In the rows, zero is written as 128.
Known rows, with every way that one mark hangs from another
{Q979 {Q283 {Q412 {Q50 Q859} {Q214 Q937} Q691}}}: [163 133 130 155 132  65 122 135 144 109  94  99 120  69 154 193 142 117
 177  80 123 106 148]
{Q50 Q214 Q859}: [118 120 129 140  92  80 138 109 135 114 141 120 139  97 127 134 125 107
 149 120 130 130 151]
{Q691 {Q412 Q50}}: [153 112 124 120 139 122 174 123 102 117  80 125 121 111 136 133 146 122
 125 135 132 136 144]
{Q283 Q412 Q691}: [107 143 118 143  91 122 112 120 130 107 111  91 122 113 135 153 160 107
 108 116 129 109 148]
{Q50 {Q214 Q412 Q979}}: [111 136 112 112 120  60 161 119 133 143 128 123 153 104 137 148 131  91
 113 144 124 120 131]
{Q859 {Q50 Q214}}: [120 114 112 127 122  85 167 101 114 115 133 132 131 100 133 141 145 116
 131 116 136 123 156]
{Q979 Q214}: [133 109 122 150 121  89 150 126 107 124 117 107 138 132 152 139 135 127
 133 116 116 138 147]
{Q979 {Q214 Q412}}: [138 105 113 137 122  69 144 127  99 134 114 113 141 142 167 164 132 111
 132 126 111 129 131]
{Q979 {Q412 {Q214 Q937} Q283 Q691}}: [139 113 134 143 130  74 143 128 112 111 102  94 121 138 164 182 110 144
 133 116 118 117 149]
{Q691 {Q412 Q50 Q214 Q283}}: [140  88 125 124 141 112 207 115  93 103  52  99 110 108 127 147 152 142
 120 107 140 133 125]
{Q691 Q412}: [132 117 136 136 125 110 154 123 108 122 105 121 123 124 150 133 117 115
 113 139 129 143 151]
{Q214 {Q979 {Q691 {Q412 Q283}}}}: [167 138 122 111 153 118 204 124 127  92 101 139 136 110 124 123 132 115
  70 109 141 151 152]
{Q412 {Q50 Q859} Q214}: [137 102 129 137 111 103 147 118 132 103  98 104 116  92 114 157 164 117
 167 105 141 124 114]
{Q412 Q50 Q283 Q691}: [134 129 114 123 108 120 201 120 123  89  87 134 134 121 118 149 154 155
 134  86 127 128 157]
{Q859 {Q50 {Q214 Q412 {Q979 Q691}}}}: [158 141  92 100 151  62 175 106 138 115 137 156 144  98 133 154 149  83
  94 128 142 113 134]
{Q412 Q50 Q691}: [131 138 118 136 107 110 165 127 135 109  99 137 130 122 132 146 148 140
 138 118 125 123 153]
{Q50 {Q214 Q412 Q937 {Q979 Q283 Q691}} Q859}: [193 139 114 121 168  19 129 123 147 128 155 144 149  73 170 172 117  85
 141 115 115 124 149]
{Q214 Q979}: [117 144 127 122 125 109 158 127 141 122 128 123 144 106 120 133 144 106
 116 119 129 136 141]
{Q859 {Q50 {Q214 {Q979 Q691}}}}: [151 144 102 113 152  82 180 107 145 106 141 151 142  88 119 128 152  99
  93 116 147 124 152]
{Q283 {Q412 Q50 {Q214 Q979}} Q691}: [116 151 109 136 119 113 138 125 147 117  70  77 117  83 101 159 199 103
 105 115 142  93 112]
{Q412 Q214}: [ 99 100 136 144 120  89 143 118 126 118 113  92 118 120 147 151 134 126
 135 122 131 129 125]
{Q979 Q412}: [133 104 140 123 127 112 108 124 108 117 125 112 134 131 140 148 127 118
 125 144 127 119 143]
{Q412 Q283 Q691}: [113 134 127 138  93 107 181 121 128  92 114 130 136 133 134 149 125 147
 120  91 123 136 164]
{Q283 {Q691 {Q412 {Q50 {Q214 Q937 Q979} Q859}}}}: [179 173 104 147 134  74 153 119 132 137  91 119 122  78 124 142 156  97
 126 142 127 121 152]
{Q979 Q283 {Q412 {Q50 Q214 Q859}} Q691}: [205  95 131 122 164  69 100 112 125 105 122 139 134  81 133 152 138 125
 140 127 135 105 146]
{Q979 {Q214 {Q412 Q283} Q937} Q691}: [188 100  97 118 156  63 186 128  92  99 116 122 142 141 192 171 133 122
 128  93 103 143 154]

Rows
[122 118  98 130 108  98 184  99 108 103  84 111 124 107 116 144 178 153
 119 107 126 113 150] => {Q412 {Q50 Q214} {Q283 Q691}}
[191  90 105  90 173  86 174 116  96  92 101 120 141 107 150 146 143 137
 125 119 122 119 166] => {Q979 {Q412 {Q50 {Q214 Q937}} Q283} Q691}
[205  98 118 123 159  96 195 119 111  80  78 114 109  94 146 157 145 122
 139  93 137 144 138] => {Q979 {Q691 {Q412 {Q50 Q859} {Q214 Q937} Q283}}}
[161 138 111 103 114 103 153 128 138 116 110 136 145  86 101 163 170  80
 149 113 136 121 114] => {Q214 {Q412 {Q50 Q859}} Q979}
[131 143 106 139  81 102 121 108 138 101  97  97 128  78 102 149 178 100
 134 113 138  95 145] => {Q283 {Q412 {Q50 Q214 Q859}} Q691}
[153 145 109 117 171  61 152 120 125 131 131 121 145  49 144 163 151  90
 135  88 125 110 172] => {Q859 {Q50 {Q214 Q937 {Q979 {Q283 Q412}}}}}
[176 119 116 128 135  74 169 118 108 125  98 122 129  83 147 138 129 105
 157 133 123 137 163] => {Q691 {Q412 {Q50 {Q214 Q937} Q859}}}
[201 143 128 131 201  71 153 135 128 129 122 141 128  91 181 145 113 110
 105 122 120 146 167] => {Q214 Q937 {Q979 Q283 {Q691 Q412}}}
[239 101 103 132 181  42 132 133 109 115 116 139 134  96 184 188 148 111
 174  93 106 127 142] => {Q979 {Q214 {Q412 {Q50 Q859}} Q937} Q283 Q691}
[101 113 122 158 104  99 154 107 118 102  92  85 104 128 135 163 159 150
 115 100 131 119 125] => {Q412 Q214 {Q283 Q691}}
[137 121 120 162 131 100 146 113 110 126  56  93  88 120 141 154 162 134
 111 148 137 114 117] => {Q283 {Q691 {Q412 Q50 Q214}}}
[134 134 128 157  95  89 146 121 152 103  96 116 116 106 118 163 146 128
 157 109 140 116 125] => {Q412 {Q50 Q859} Q214 Q691}
[159 128 146 135 144  61  91 121 136 137 141 125 149  74 115 153 121 101
 132 131 131 108 142] => {Q50 {Q214 {Q979 Q283 Q412}} Q859}
[135 122 126 145  90  99 183 116 139  82  83 115 120 105 104 166 154 142
 154  78 141 123 130] => {Q412 {Q50 Q859} Q214 Q283 Q691}
[221  87 136 131 192  65  91 125 121 105 112 113 111  84 165 184 141 123
 168 115 128 110 130] => {Q979 Q283 {Q412 {Q50 Q859} {Q214 Q937}} Q691}
[137 167  90 121 130  88 154 124 137 129  91  90 139  72 126 147 181  98
 118 121 123  99 158] => {Q283 {Q412 {Q50 {Q214 Q937 Q979}}} Q691}
[198 132 107 165 141  76 102 131 112 116  93  94 123  79 153 184 178 115
 168  79 110 106 156] => {Q979 {Q214 Q937} {Q283 {Q412 {Q50 Q859}} Q691}}
[120 116 115 154 121  81 156 113 111 108  99  80 103 123 162 174 153 144
 135  96 114 124 141] => {Q412 {Q214 Q937} {Q283 Q691}}
[137 134 114 160 104  57 145 131 118 132 113 125 141 154 172 173 115 122
 124 130 110 123 141] => {Q979 {Q214 {Q412 Q691}}}
[143 142  97 133 123  36 164 113 118 132 135 143 132 120 182 183 117 106
 144 126 114 110 165] => {Q859 {Q50 {Q214 {Q412 Q691} Q937}}}
[222 142 108 100 163 115 209 127 126  83  91 144 135  77 119 139 156 101
 122  88 137 152 157] => {Q214 Q937 {Q979 {Q691 {Q412 {Q50 Q859} Q283}}}}
[159 162 119 165 170  40 133 120 121 162 107 114 119  86 172 152 123 120
 105 145 110 122 167] => {Q50 {Q214 Q937 {Q979 {Q283 {Q691 Q412}}}}}
[252 110 118 151 195  62 146 133 103 114  97 136 121  93 178 158 134 122
 150 104 116 143 161] => {Q979 {Q214 Q937} Q283 {Q691 {Q412 {Q50 Q859}}}}
[154 115 149 165 162  40  88 133 120 138 117 101 113 123 195 193  96 143
 147 134 111 106 149] => {Q979 Q283 {Q412 {Q214 Q937} Q691}}
[190 122 127 176 160  62 112 120 113 131  79 100  84  84 167 184 150 128
 159 118 122 115 133] => {Q979 {Q283 {Q691 {Q412 {Q50 Q859} {Q214 Q937}}}}}
[117 126 132 176 119  87 125 113 116 131  83  89  89 131 156 154 134 128
  99 151 133 118 124] => {Q283 {Q691 {Q412 Q214}}}
[141 137 131 143 161  74 166 134 123 142  97  95 119 102 161 149 120 100
 116 140 125 142 136] => {Q691 {Q412 {Q214 Q937 Q979}}}
[138 124 123 136 110  64 139 115 129 121 147 114 140  94 155 145 119 103
 167 115 115 136 168] => {Q50 {Q214 Q937} Q859}
[154 130 110 119  86 100 180 118 128  86  95 144 136 114 117 178 152 122
 155  84 130 120 136] => {Q214 {Q412 {Q50 Q859} Q283 Q691}}
[122 148 125 131 104  79 149 117 153 122 140 123 152  81 104 128 135  93
 133 119 137 130 145] => {Q50 {Q214 Q979} Q859}
[154 136 123 155 112  73 147 130 145 109 102 111 115 102 147 174 139 123
 177 106 124 122 141] => {Q412 {Q50 Q859} {Q214 Q937} Q691}
[111 134 117 156 114  87 110 123 127 119 102  61 106 109 167 175 153 108
 129 115 120 107 140] => {Q283 {Q412 {Q214 Q937}} Q691}
[162 140 129 124 133  67 113 125 132 133 143 113 153  87 129 151 120  84
 141 140 124 120 154] => {Q50 {Q214 Q937 {Q979 Q412}} Q859}
[156 105 122 134 129  85 149 125 125 110 105  97 116  88 141 166 157 114
 186 102 127 131 129] => {Q412 {Q50 Q859} {Q214 Q937}}
